Each row was made from one small tree. Brackets hold a mark, then the marks that hang from it, in the order of their numbers. Every link used is in the known rows. Write each row's tree.
(in the rows, 128 means zero)
Known rows
(Z_179 (Z_10 (Z_198 (Z_255 Z_6))) Z_690): [141 146 116 145 134 113 100 124 149 113  95 130 123 124 131 135 114 137
  88 153 117 129 139  99 138 125 135 116 150 114 127 128 141 128 131 136
 135 112 113 114 141 110 177 125 106 113 144 145 134 146 150 131 122 126
 202 128 134 178 115 135 122 128 147 105 111 140 135 147 124 122 123 125
  99 139 135 122 164 139 136]
(Z_10 (Z_179 Z_690) (Z_198 (Z_255 (Z_6 Z_453) (Z_332 Z_73)))): [130 108 119 130 123 139 132 132  94 128 143 124 183 123 125 136 135 130
 134 132 120 136 124 146 128 122 142 135 126 122  83 112 125 111 124 143
 123 114 133 128 143 164 136 146 115 134 126 120 138 113 136 127 112 145
  64 121 109 127 118 131 133 142  83 116 116 110 125 141 126 140 134 124
 120 132 117 144 141 145 147]
(Z_10 Z_179): [124 129 142 140 118 125 151 130 149 138 137 132 128 132 119 137 136 108
 153 120 134 128 149 135 122 137 136 134 107 138 145 146 119 133 127 115
 132 143 124 122 104 122 130 126 121 124 115 137 121 121 129 118 143  85
 166 134 116  77 139 111 124 138 202 153 146 141 126 122 118 130 128 112
 123 115 112 127 109 108 124]
(Z_10 Z_179 (Z_198 (Z_255 (Z_6 (Z_73 Z_332))))): [107 109 146 155 124 148 150 131 114 124 148 121 124 126 127 107 140 123
 175  92 139 120 112 157 114 108  92 142 117 140 121 122 134 158 117 107
 116 111 116 132 106 129 128  92 103 144 122  92 144 128 111 129 127 164
   4 132 128  98 107 131 128 125 118 137 136 112 137  92 123 109 116 127
 157 125 127 147 114 140 154]
(Z_255 Z_6 (Z_332 Z_73)): [118 147 129  87  96 137 132 126  97 122 129 141 115 123 109 151 128 106
 160 129 118 126 143 124 143 126 146 127 110 117 121 134 115 131 110 127
 121 160 144 142 150 147 108 176 142 123 116 145 123 134 143 133 141 115
 138 122 142  91 140  84 114 133 136 146 129 122 119 106 127 134 189 120
 126 132 128  85 131  96 119]
(Z_179 (Z_10 Z_198) Z_690): [125 150 113 138 136 118 130 129 160 121  88 152 111 129 116 137 110 120
  86 152 132 124 147 112 135 132 151 126 153 117 136 140 135 116 137 102
 146  88 132 112 119 122 155 123 115 110 133 133 123 129 146 122 135  87
 246 134 134 156 145 123 118 116 194 112 126 143 134 138 125 127 135 120
  87 127 133 124 159 125 124]
(Z_10 (Z_179 Z_690) Z_198): [129 115 132 148 121 129 152 140 157 124 113 155 146 130 140 128 116 110
 139 131 135 127 147 135 125 132 133 120 126 129 116 140 124 123 127 103
 136  83 120 114 112 127 167 122  94 126 131 123 127 116 143 118 128  89
 163 141 112  85 127 122 117 134 207 119 140 132 137 130 123 127 123 113
  95 121 116 146 132 133 143]
(Z_198 (Z_255 Z_6 Z_332)): [150 135 141 114 115 115 130 119 107 126 132 118 123 127 139 135 135 131
 137 105 116 122 136 116 141 129 135 141 107 125 128 132 126 147 114 139
 119 186 125 133 146  93 138 165 125 121 126 153 132 148 117 135 136 123
 123 123 132 147 136 109 129 148 114 147 125 125 121 122 128 125 153 126
 166 131 122 112 118 103 117]
(Z_10 (Z_179 Z_690)): [132 121 135 142 122 124 140 134 152 130 122 136 139 136 138 142 133 115
 130 141 134 138 153 123 132 138 135 113 129 124 135 144 113 121 124 123
 138 121 126 116 113 124 167 131 112 113 124 138 121 120 128 118 142  75
 216 134 113 119 149 125 122 137 197 136 135 144 131 140 115 124 112 113
 106 122 116 132 123 113 123]
(Z_10 Z_179 (Z_198 (Z_255 Z_6))): [139 116 143 159 112 127 134 128 122 124 139 125 140 122 128 126 117 109
 146 119 120 124 137 135 119 121 112 140 110 141 116 126 132 143 125 129
 117 109 102 117 122 114 153 129 101 135 130 128 142 129 134 119 115 134
  87 132 115 100  87 132 121 146 154 135 136 124 140 121 122 126 119 114
 140 121 111 139 118 161 152]
(Z_690 (Z_179 (Z_10 Z_198))): [113 132 135 124 117 122 130 139 146 134 114 156 107 130 144 128 102 129
 114 141 134 118 142 119 121 138 126 119 124 132 142 141 128 119 140 124
 139 128 140 115  91 114 101 130 117 125 144 126 116 131 136 115 129 107
 171 137 129  73 142 128 124 111 185 132 143 146 134 113 141 130 121 132
 101 118 125 123 127 161 134]
(Z_198 Z_255): [138 128 130 139 147 118 117 119 154 134 129 116 122 132 139 139 140 117
 125 104 130 128 138 121 123 132 128 101 128 148 169 137 128 143 136 125
 141 174 101 144 141 105 126 101 138 128 120 151 120 125 103 131 148 101
 200 136 125 148 132 124 118 149 172 157 133 137 126 138 120 126 111 117
 142 124 123 109 114  98 114]
(Z_10 (Z_179 Z_690) (Z_198 (Z_255 (Z_332 Z_73)))): [138 109 118 137 129 145 120 137 100 117 104 147 156 124 159 147 132 128
 120 124 126 129 128 149 128 128 131 113 134 120  98 115 126 117 127 130
 134  91 118 145 134 122 162 128  98 141 122 117 131 121 144 109 130 116
 119 125 107 143 128 124 121 144 141 129 124 112 131 145 139 137 130 131
 104 133 115 136 131 121 141]
(Z_73 Z_6): [113 147 135 146 119 130 140 120 150 120 131 124  86 129 119 126 125 106
 157 129 135 126 130 119 125 124 123 119 122 133 166 147 128 140 133 114
 126 101 112 134 153 115 114 134 137 115 111 129 119 122 127 123 153 125
 150 135 138  64 129 112 112 134 215 134 145 140 132 105 119 129 128 106
 142 126 136 115 100 114 109]
(Z_179 (Z_10 (Z_198 (Z_255 (Z_6 Z_73) Z_332))) Z_690): [129 143 122 108 125 121 104 126 135 124 105 135 106 124 128 128 135 145
  94 149 123 124 122 114 142 129 133 151 138 115 112 118 129 126 119 138
 124 129 140 121 121 121 165 130 127 123 143 115 136 146 149 143 120 137
 163 124 148 200 119 133 132 113  73 106 109 121 127 136 128 123 152 145
 118 139 142 122 153 117 126]
(Z_198 (Z_255 (Z_6 Z_73 Z_453))): [123 121 130 122 148 125 114 122 161 151 179  88 140 131  75 111 150 121
 134 129 134 137 118 136 120 126 120 128 127 155 165 124 120 140 133 134
 126 200 116 135 130 135  91  80 168 135 118 140 123 115  99 157 124 126
 137 134 140 141 113 150 135 132  86 135 132 128 127 129 113 130 122 126
 158 121 141 125 111  97 116]
(Z_179 (Z_10 (Z_198 (Z_255 (Z_332 Z_73)))) Z_690): [141 137 102 115 146 131  99 126 114 112  78 151 122 125 142 155 130 140
  85 138 122 127 125 121 137 134 144 115 156 110 110 120 133 114 137 133
 143 101 132 146 146 117 148 123 137 125 126 134 121 138 146 115 135 114
 204 118 135 183 136 114 120 120 135 121 114 120 124 152 137 135 145 138
  97 143 133 112 163 114 120]

Which tree is each row?
[133 100 134 125 126 134 146 139 134 141 152 118 160 125 110 111 144 132
 123 137 132 138 120 150 127 129 123 151 118 131  98 112 121 119 123 137
 112 133 132 122 109 153 144 124 111 138 131 108 146 115 122 142 108 140
  59 128 114 171 112 154 150 127  47 108 122 112 129 133 127 129 135 132
 135 125 126 161 124 137 142] | (Z_10 (Z_179 Z_690) (Z_198 (Z_255 (Z_6 Z_73 Z_453) Z_332)))
[143 136 110 141 155 113 105 128 154 119  88 137 121 131 131 134 123 130
  75 137 129 126 132 111 130 131 137 109 158 124 143 130 138 122 140 115
 149 104 117 126 127 106 168 104 112 120 135 141 122 132 138 122 132 110
 219 135 126 199 120 138 124 126 165 115 120 137 135 149 123 129 102 124
 104 133 132 130 155 134 120] | (Z_179 (Z_10 (Z_198 Z_255)) Z_690)
[143 119 135 155 120 129 129 134 128 118 119 127 153 128 141 135 115 118
 128 144 119 131 137 127 126 124 121 111 135 125 111 125 136 129 128 136
 124 109 106 111 137 124 183 125  85 130 138 129 144 126 145 122 116 127
 129 129 105 134 106 142 129 147 161 113 122 126 138 141 118 119 104 118
 121 130 109 144 136 164 150] | (Z_10 (Z_179 Z_690) (Z_198 (Z_255 Z_6)))
[128 136 138 104 118 130 124 124 128 135 140 114 115 129 120 118 153 122
 140 109 122 123 124 126 136 136 121 142 104 131 140 126 121 145 111 137
 118 185 126 143 130 117 118 134 141 127 127 126 131 146 108 147 133 125
 132 122 141 146 120 118 134 133  76 148 123 118 122 120 127 125 158 137
 169 127 134 115 112  93 116] | (Z_198 (Z_255 (Z_6 Z_73) Z_332))
[132 131 121 105 127 129 113 119 100 136 157 110 151 125 105 135 146 124
 142 118 118 137 124 132 131 126 141 139 121 134 129 121 120 126 123 147
 123 167 129 145 157 147  96 138 161 130 117 144 126 120 109 142 130 123
  89 117 132 134 130 120 129 142  77 148 120 114 117 132 124 144 153 125
 146 133 131 110 120 103 122] | (Z_198 (Z_255 (Z_6 Z_453) (Z_332 Z_73)))
[127 122 128 129 131 123 120 132 134 128 117 137 131 131 158 129 108 138
  98 132 127 119 128 124 113 136 114 107 139 139 150 125 139 127 141 130
 142 127 123 127 103 100 115 102 124 139 146 130 117 130 129 111 124 121
 165 130 118 123 118 142 125 119 157 134 135 140 133 132 150 125  87 136
 112 125 122 135 116 168 135] | (Z_690 (Z_179 (Z_10 (Z_198 Z_255))))
[117 132 134  96 124 132 105 135 135 139 135 133 123 128 130 112 116 144
 128 157 121 122 123 124 117 134  98 125 136 134 147 119 134 131 129 153
 130 162 125 120  94 109 108  79 134 139 146 120 128 142 144 133 113 148
 128 128 135 106 103 154 125 107  85 122 125 131 141 111 142 123 111 147
 125 127 135 122 128 170 135] | (Z_690 (Z_179 (Z_10 (Z_198 (Z_255 (Z_6 Z_73))))))
[137 124 134 124 122 120 132 134 112 129 110 144 124 130 179 127 116 146
 108 123 127 116 128 124 124 145 126 131 120 127 119 129 131 123 128 140
 134 136 139 130  99 110 110 152 122 134 146 123 129 136 127 108 128 129
 128 125 124 138 146 129 138 119 115 141 131 129 125 127 152 131 120 149
 126 126 120 133 116 153 132] | (Z_690 (Z_179 (Z_10 (Z_198 (Z_255 Z_332)))))
[ 92 129 137 132 131 134 160 129 145 142 170 113 109 130  92  91 149 124
 180 101 148 132 122 141 131 113 121 140 112 141 149 139 111 145 120  94
 118 151 147 133 123 164  82 107 156 126 112 111 125 109  88 157 138 147
  68 134 148 106 153 129 133 119 114 133 140 130 120  95 108 111 140 120
 152 118 141 130 109  99 121] | (Z_255 (Z_6 (Z_73 Z_332) Z_453))
[128 136  99 127 154 138 107 123 114 115 109 123 122 124 121 136 126 150
 104 143 131 134 105 130 131 124 139 123 161 112 118 117 139 103 143 135
 131  77 132 140 163 144 124 135 149 130 125 120 123 123 150 118 126 151
 120 123 135 151 117 137 125 114 106 101 115 123 125 146 134 145 107 131
 104 142 145 125 141 134 117] | (Z_179 (Z_10 (Z_198 (Z_255 (Z_332 (Z_73 (Z_6 Z_453)))))) Z_690)
[153 107 132 163 129 131 140 133 125 116 104 145 157 129 159 139 133 131
 119 109 133 126 134 139 131 138 129 129 123 124 100 123 127 123 123 130
 125 103 117 133 118 114 181 151  90 131 126 124 133 124 126 111 124 110
 130 129 104 152 138 126 131 140 141 132 126 122 129 141 138 127 122 128
 120 127 114 154 128 137 141] | (Z_10 (Z_179 Z_690) (Z_198 (Z_255 Z_332)))
[128 138 120 124 125 141 113 116  99 110 122 116 100 127 143 145 137 121
 160 103 125 126 115 132 128 127 123 110 133 122 144 128 131 130 130 145
 123 122 118 157 170 118 105 132 151 132 106 126 120 136 136 114 154 155
  95 120 138  93 123 102 115 140 138 145 128 119 126 117 129 140 126 122
 147 139 134  96 111 105 102] | (Z_198 (Z_255 (Z_332 (Z_73 Z_6))))
[ 97 130 135 169 141 135 176 122 134 121 155 109  89 134 119  99 133 121
 179  89 152 132 113 137 126 111 122 115 126 137 158 142 129 139 136  80
 123  78 127 140 154 157  86 138 152 121 104 118 126 113  89 128 149 158
  37 136 135  70 161 125 126 128 180 133 148 141 121 109 116 121  96 111
 160 124 136 141  98 121 111] | (Z_73 (Z_6 Z_453) Z_332)
[ 95 137 116 123 145 143 116 121 138 133 155 112 115 128  96 130 129 111
 155 137 137 138 115 137 116 119 126 112 137 136 163 134 124 120 145 117
 132 107 121 142 167 166  72 101 172 130 101 141 112 104 127 129 145 134
 120 130 133  34 112 117 110 131 179 129 141 135 127 117 115 145 112 106
 127 124 141 109 109  99 108] | (Z_332 (Z_73 (Z_6 Z_453)))
[131 128 119 104 144 120 113 130 142 138 129 124 133 125  96 113 140 148
  96 148 129 134 117 127 137 128 138 162 142 121 113 118 126 115 121 128
 126 127 146 120 114 143 141 123 140 126 140 120 134 135 129 151 109 144
 135 123 138 200 130 156 148 108  43 101 110 121 126 145 121 129 138 142
 126 132 147 140 152 127 125] | (Z_179 (Z_10 (Z_198 (Z_255 (Z_6 Z_73 Z_453) Z_332))) Z_690)
[130 140 106 103 141 126 103 123 101 124 117 127 149 123 109 136 129 144
  95 144 118 135 127 121 138 121 153 131 150 111 102 111 131 108 135 132
 133 113 143 128 149 157 135 141 138 127 132 141 130 123 149 133 114 133
 134 114 133 168 131 131 131 123  76 104 106 123 120 153 128 137 147 133
 109 139 140 119 163 138 128] | (Z_179 (Z_10 (Z_198 (Z_255 (Z_6 Z_453) (Z_332 Z_73)))) Z_690)
[135 118 137 108 115 117 132 133 109 138 151 123 148 126 153 123 106 155
 118 133 123 125 123 120 124 132 130 142 115 131 108 120 125 119 129 140
 122 152 154 111 106 132  90 169 134 133 151 137 134 130 122 126 103 154
  72 123 122 123 132 147 150 116  59 124 125 130 125 120 146 128 117 147
 138 126 130 140 121 176 138] | (Z_690 (Z_179 (Z_10 (Z_198 (Z_255 (Z_6 Z_453) Z_332)))))
[102 114 132 135 139 136 135 134 124 138 158 117 124 131 147  93 126 159
 137 123 141 127  98 143 113 118  98 126 133 136 135 120 134 133 131 125
 126 140 146 128  96 142  72  94 137 149 141 102 132 122 108 140 113 174
   9 127 134 105 134 161 142  99  56 116 129 129 132 105 135 110  98 152
 152 123 140 155 122 171 140] | (Z_690 (Z_179 (Z_10 (Z_198 (Z_255 (Z_6 (Z_73 Z_332) Z_453))))))
[138 127 139 108 109 122 119 135  97 126 118 143 121 127 167 134 104 150
 115 139 119 115 128 118 131 138 124 144 115 118 111 124 131 131 121 152
 123 147 144 117 114 103 123 180 116 132 152 132 134 147 142 114 113 148
  89 121 129 132 127 121 135 123  84 130 124 133 130 119 154 124 134 146
 129 130 124 127 128 162 142] | (Z_690 (Z_179 (Z_10 (Z_198 (Z_255 Z_6 Z_332)))))
[122 132 137 116 112 112 158 128 135 141 164 119 127 125  98 124 127 111
 153 112 130 130 140 123 141 127 153 148  95 131 124 137 110 127 114 116
 114 168 147 122 134 142 102 194 145 117 123 138 129 127 102 146 130 116
 111 128 132 118 156 110 142 134 116 140 136 128 114 122 118 131 168 121
 148 119 127 117 114 105 118] | (Z_255 (Z_6 Z_453) Z_332)
